Each row was made from one walk, in order. Every step used is in the known rows, and no mark comes twice. Write each row's walk.
Known rows
A, J, U, D, Z, S, K: [ 0.08  3.89  3.55  1.31 -3.92  0.37 -2.66 -3.29  6.53  1.38 -3.82 -5.89
  0.10 -4.64 -4.10 -1.76 -0.91  2.42  1.99 -3.87 -2.84 -2.71 -3.02]
U, J, Z, S, A, D: [-2.94 -1.63  4.73  1.17 -0.55 -0.69  3.08 -1.55  2.26  1.90 -3.52 -2.67
 -8.56 -4.89  2.04 -1.40  0.72  0.00 -1.29 -0.22 -3.23 -4.18  0.61]
Z, S: [-2.27 -0.29  0.91  0.86 -0.82  1.47  2.06 -0.68 -0.41 -0.30 -0.07 -2.32
 -0.37 -0.92 -2.11 -2.50  1.23 -2.77  0.09 -1.61 -0.36 -0.64 -1.31]
Z, S, A: [-5.07 -0.02  2.01  1.78 -2.57  0.14  0.45 -1.99  1.13  0.88  0.22 -2.11
 -2.53  0.72 -1.58 -2.69  0.05 -2.71  2.01 -1.83  0.64 -2.03  0.37]
D, U, J, K: [-2.55  0.66  0.01 -2.57 -0.06  2.82 -1.50  0.79  0.44  1.20 -4.77 -0.13
  1.34 -3.87 -2.19  1.72  1.80  4.97 -3.97 -1.52  0.04 -3.05  1.33]
U, J, K: [-2.22 -0.07 -0.40 -4.21 -0.89  2.03 -0.07  1.05 -0.25 -1.37 -3.63  1.16
  0.78 -2.97  0.27  1.70  0.77  4.41 -2.43 -1.41 -0.40 -2.65  0.44]
A, J: [ 0.38  2.30  1.06 -1.80 -0.17  1.82 -0.63  1.32  1.29  0.81 -1.01 -0.88
 -2.22 -1.88  1.49  0.60 -0.25  1.84  0.76  0.59 -1.38  0.96 -1.25]
S, U, D, K: [ 2.11  3.37 -0.44  1.35 -2.78  0.49 -3.80 -2.81  3.03 -0.21 -2.94 -3.92
 -1.24 -2.14 -6.54 -1.82  0.32  3.20  1.16 -1.96  0.60 -0.47  1.35]
A, S, Z: [ 1.79 -1.93  2.04  1.89 -0.72  0.93  1.06 -2.59  3.86 -0.98 -0.17 -2.02
 -2.99 -0.92  1.07 -0.12  1.37  0.51  2.11 -0.87 -0.02 -0.62 -1.93]
J, K: [-0.96 -0.84 -1.05 -1.08 -2.33 -0.33 -0.51  1.32 -0.60 -0.98 -1.44  0.58
  2.03 -0.84 -1.08  0.49  0.22  2.34  0.00 -2.23  1.67 -1.46 -0.30]
U, D, K: [ 2.88  0.68  0.14  1.05 -1.15  0.49 -1.36 -3.02  1.60 -0.59 -1.10 -2.13
 -1.00 -2.45 -4.97 -1.30  1.41  1.16 -0.38 -3.27 -1.29  0.74 -0.04]
U, J: [-1.23  0.80  0.80 -3.11  1.52  2.47  0.59 -0.04  0.41 -0.53 -2.02  0.54
 -1.42 -2.00  1.41  1.20  0.66  2.05 -2.53  0.95 -2.21 -1.21  0.66]
S, A: [-2.80  0.17  1.00  0.93 -1.68 -1.33 -1.75 -1.34  1.51  1.20  0.34  0.09
 -2.06  1.64  0.64 -0.24 -1.16  0.01  1.90 -0.18  1.01 -1.29  1.55]
S, K: [ 0.59  1.62 -1.36 -1.48 -3.10 -1.24 -1.94  1.20  1.45 -1.20 -0.40 -1.10
  1.66  0.21 -2.34 -0.72 -2.62  2.10  1.27 -1.66  0.72 -1.11  0.66]
J, U: [-0.16  0.41 -0.59  1.78  0.55 -0.77 -0.93 -0.99  0.72  1.50 -2.02  0.29
  1.98  0.68 -0.50  1.59  1.21  1.84 -2.08  0.22  2.19 -2.84 -0.89]
U, D, Z, S, K: [-0.06  1.32  2.94  1.23 -4.08 -0.75 -0.91 -3.64  4.39 -0.84 -0.89 -5.45
  0.17 -3.33 -5.33 -3.99 -1.88 -1.24  3.20 -4.52 -3.80 -0.78 -0.91]
A, S, U: [-0.13  0.18 -0.39  0.05 -1.94  1.90  0.83 -1.11  3.41  0.19 -2.58 -3.51
 -1.90 -0.01 -1.88 -1.71  1.28  2.01  2.02 -0.13  1.66 -1.19 -0.30]
J, U, D, K: [ 2.70  1.09 -0.57  3.04 -0.68 -0.36 -2.21 -4.00  2.35  1.00 -3.02 -2.08
  1.02 -1.73 -5.70  0.30  2.46  3.04 -2.54 -3.00  0.97 -2.01 -0.90]
U, D, Z, S: [-0.49 -0.38  4.28  2.64 -1.17  0.49  1.07 -4.94  2.91  0.40 -0.61 -4.34
 -1.42 -3.64 -2.96 -3.39  0.89 -3.37  1.89 -2.84 -4.61  0.31 -1.80]
U, D: [ 1.24  0.91  0.69  2.08 -0.70 -0.66  0.01 -3.33  0.73 -1.27 -1.22 -1.31
 -2.26 -2.58 -2.18  0.86  1.35 -0.27 -0.12 -0.45 -2.10  0.21  1.00]
J, Z, S, A, D, U: [-2.07 -1.66  4.32  6.07 -1.34 -2.39  1.10 -1.79  2.48  5.17 -2.93 -4.48
 -6.66 -3.65 -2.15 -2.79  1.16 -1.37 -0.02 -1.25 -0.62 -3.39  0.92]
S, A, D: [-1.14 -0.23  1.14  2.51 -2.87 -2.57  0.94 -2.72  3.35  1.65 -0.67 -1.85
 -5.31 -0.76  1.57  1.16  0.48  0.11  1.49  0.09 -0.03 -1.88  0.81]
A, D, U, J, Z: [ 1.85 -0.86  3.09  1.12  2.71  0.04  1.39  0.08  1.80  3.61 -5.26 -1.69
 -5.44 -6.33  0.98  1.34  1.89  3.31 -4.70  1.55 -3.35 -2.57  1.16]
D, Z, S: [-1.81 -1.29  3.54  0.57 -0.37  0.97  1.02 -1.60  2.25  1.64  0.63 -3.12
  0.87 -0.95 -0.82 -4.06 -0.40 -3.04  2.02 -2.49 -2.54  0.22 -2.67]
U, J, Z, S, A, D, K: [-1.44 -1.87  4.07  0.39 -0.88  0.27  1.74 -1.33  3.21  2.58 -3.41 -3.76
 -7.29 -4.62 -1.01 -3.44  0.80  1.55 -1.52 -3.19 -2.41 -3.57 -0.41]

Write each row's walk
[-2.41  1.56  4.02 -0.83 -1.70  2.21  1.61 -2.89  5.61  1.80 -4.29 -6.13
 -3.91 -5.37  0.14 -1.89  0.95  1.10  0.47  0.19 -4.02 -3.01 -1.41] | A, D, Z, S, U, J
[ 1.74 -0.03  3.34  1.85 -0.34 -1.06 -1.07 -4.18  3.43  0.75 -0.38 -1.89
 -1.14 -2.55 -0.82 -0.87 -0.24 -0.56  1.73 -1.18 -4.18  1.11 -0.55] | U, D, Z
[-1.53  1.34  1.09 -1.52  2.26  3.29 -0.81 -0.40  0.81  2.09 -3.36 -0.64
 -0.77 -2.92 -1.11  1.03  1.89  2.71 -4.02  0.79 -1.76 -1.51  1.62] | D, U, J
[ 1.11  1.43  0.12  3.85 -0.26 -1.14 -0.93 -4.25  1.40  0.20 -3.27 -0.93
 -0.26 -1.95 -2.56  2.42  2.47  1.61 -2.17 -0.33  0.23 -2.61  0.21] | J, U, D
[-3.42  0.19  4.66  5.44 -2.46 -1.46 -1.59 -6.91  5.04  2.86 -2.12 -3.86
 -1.41 -1.13 -2.77 -2.11  0.87 -1.56  1.68 -2.82 -1.31 -3.74 -0.98] | J, U, D, Z, S, A
[-1.39  3.82  1.99  3.24 -2.21 -0.92 -3.02 -4.05  4.19  2.34 -3.77 -1.56
 -4.60 -2.22 -0.46  2.54  1.24  3.43  0.61 -0.03 -0.20 -2.96  0.44] | S, A, J, U, D
[-1.43  0.39  1.58  4.12 -2.10 -1.64 -0.50 -3.08  3.88  4.29 -2.04 -3.03
 -4.55 -1.87 -0.79  1.04  1.64  0.60  0.14  0.04  0.10 -2.17  1.75] | S, A, D, U
[-1.39  0.50  2.15  2.17 -0.81 -0.65 -1.10  1.49 -0.03  0.91 -2.82 -2.92
 -2.22 -1.55 -2.63 -4.32 -1.46 -0.21  1.33 -0.05  0.86 -2.46  0.44] | J, Z, S, U
[-2.04 -0.68  3.85  0.49  3.04  2.51  0.84  0.92 -0.50  2.80 -4.23 -2.03
 -2.74 -4.84 -2.36 -2.53  1.39  0.41 -4.16 -0.41 -2.57 -2.69  0.75] | D, U, J, Z, S
[-2.71  2.14  6.43  1.98 -3.05  1.04 -1.29 -4.79  5.86  2.39 -1.15 -5.00
 -5.77 -3.83 -0.88 -2.99 -0.47 -1.54  4.74 -2.64 -4.89  0.00 -1.31] | U, D, Z, S, A, J
[-0.95 -0.69  4.25  2.14  1.01 -1.28 -0.38 -1.27  3.11  4.72 -4.77 -1.54
 -7.55 -4.71  1.57  1.05  0.82  3.28 -2.80  1.31 -2.53 -3.82  2.85] | S, A, D, U, J, Z
[-4.66  2.18  3.00  0.00 -2.74  1.83 -0.27 -0.56  2.47  1.70 -0.83 -3.07
 -4.85 -1.13 -0.08 -2.34 -0.21 -0.96  2.91 -1.45 -0.66 -1.14 -0.82] | Z, S, A, J
[-3.29 -1.94  3.85  2.79 -0.89 -1.93 -0.11  0.05  0.25  1.85 -0.54 -1.21
 -4.10 -0.13 -0.61 -4.05 -1.68 -2.20  1.66 -1.70  0.08 -2.38  0.71] | J, Z, S, A
[ 0.20  2.77  0.33  0.15  0.21  1.01 -1.54  0.52  1.98  2.17 -2.85 -0.53
 -0.22 -1.22  1.14  2.06  1.06  3.75 -1.37  0.73  0.75 -1.91 -2.12] | A, J, U
[-0.29  1.56  2.96  4.20 -1.57 -1.11 -1.06 -1.66  0.76 -0.31 -3.98 -4.38
 -4.45 -4.24 -4.89 -3.40 -0.17 -0.53  1.26 -0.40 -0.91 -2.44  1.41] | J, Z, S, U, D
[-4.13  1.21  5.53 -0.18 -2.24  1.49 -1.29 -1.53  5.07  3.60  0.10 -3.76
 -3.43 -1.16  1.34 -3.80 -1.81 -1.16  4.81 -2.18 -2.86 -0.20 -2.36] | D, Z, S, A, J
[ 0.94  2.37  2.77  2.09 -1.87 -1.09 -3.65 -3.91  4.72  0.88 -2.16 -3.52
 -1.22 -2.28 -2.24 -1.32 -1.20  1.33  3.32  0.10 -2.28 -0.33  0.67] | S, U, D, Z
[ 3.14 -0.71 -0.52  0.70 -1.38 -0.19  1.25 -1.29  2.74  1.24 -0.97 -2.95
 -1.84 -2.37 -1.82 -0.59  1.78  1.59 -0.55 -2.43 -0.47  0.09 -1.60] | A, D, K
[ 1.32  0.17  0.56  3.18 -0.36 -0.50  1.27 -1.81  2.23  3.12 -2.37 -3.28
 -2.43 -3.38 -1.38  1.33  2.87  0.62 -1.78  0.20 -0.75 -0.95  0.12] | A, D, U
[-2.41  0.19 -0.78 -4.22 -2.76  3.85  0.84 -0.03  3.32 -1.19 -6.27 -2.48
 -1.11 -2.91 -1.58  0.19  2.15  6.28 -0.53 -1.37  1.04 -3.89  0.21] | A, S, U, J, K
[ 0.22 -0.30  2.47  0.64 -4.52 -1.49  1.53 -1.78  5.41  0.72 -0.70 -6.26
 -0.66 -3.31 -1.87 -3.34 -1.48 -0.98  2.83 -3.68 -2.87 -1.59 -2.66] | A, D, Z, S, K
[-3.17  2.37  0.33  1.07 -2.53  1.41 -0.50 -0.36  1.02 -0.05 -2.11 -4.10
 -0.65 -0.71 -3.65 -2.95  0.11 -0.67  1.67 -0.36  1.62 -2.21  0.10] | Z, S, U
[-0.64 -2.07  2.86  1.88  0.83 -0.48  1.58  1.35 -1.29  0.75 -0.90 -1.40
 -2.07 -1.90 -1.23 -3.83 -0.45 -2.23 -0.17 -1.26 -0.78 -1.21 -0.95] | J, Z, S
[-1.98  3.29  1.04  3.27 -3.15  0.87 -0.53 -3.67  1.64 -1.13 -3.24 -5.15
 -2.73 -3.38 -5.71 -2.29  1.56 -1.04  1.50 -0.84 -0.36 -1.88  1.21] | Z, S, U, D
[-3.44  1.67  0.87 -1.74 -4.34  0.18 -2.79  1.18  2.45  1.08 -2.08 -0.13
 -2.18 -1.15  0.99  0.66 -1.31  4.14  2.84 -2.00  1.34 -1.85  0.02] | S, A, J, K
[ 2.63  1.01 -0.26  1.21 -3.00  2.16 -0.47 -4.23  5.13 -0.31 -3.75 -5.66
 -2.91 -2.55 -6.84 -2.94  2.70  3.11  1.77 -3.42  0.25 -0.42 -0.23] | A, S, U, D, K
[ 2.09  0.30  2.93 -0.63  1.47 -0.17 -1.13  3.25  0.28  1.94 -1.63  0.12
 -3.83 -2.65  2.48 -0.77 -1.81  2.44  0.50  0.77 -1.77  0.58 -0.95] | A, J, Z
[ 0.55 -1.16  2.65 -1.96  3.13  0.29  0.06  1.95 -0.60  0.48 -2.71  1.53
 -3.20 -2.98  2.44  0.04 -0.98  2.69 -2.78  1.28 -2.78 -1.57  1.02] | U, J, Z
[-4.96  1.30  2.66 -3.41 -2.96  3.02 -1.64 -0.24  3.37  0.34 -4.75 -3.56
  1.37 -3.77 -2.01 -2.88 -0.74  3.44  1.05 -2.28 -1.18 -3.88 -0.85] | D, Z, S, U, J, K
[-4.34  1.69  5.00  1.64 -2.01  0.68 -2.30 -2.46  5.88  4.91 -1.89 -3.43
 -1.38 -0.60  0.81 -2.26 -0.66  0.63  2.66 -1.94 -0.79 -2.93 -3.13] | D, Z, S, A, J, U
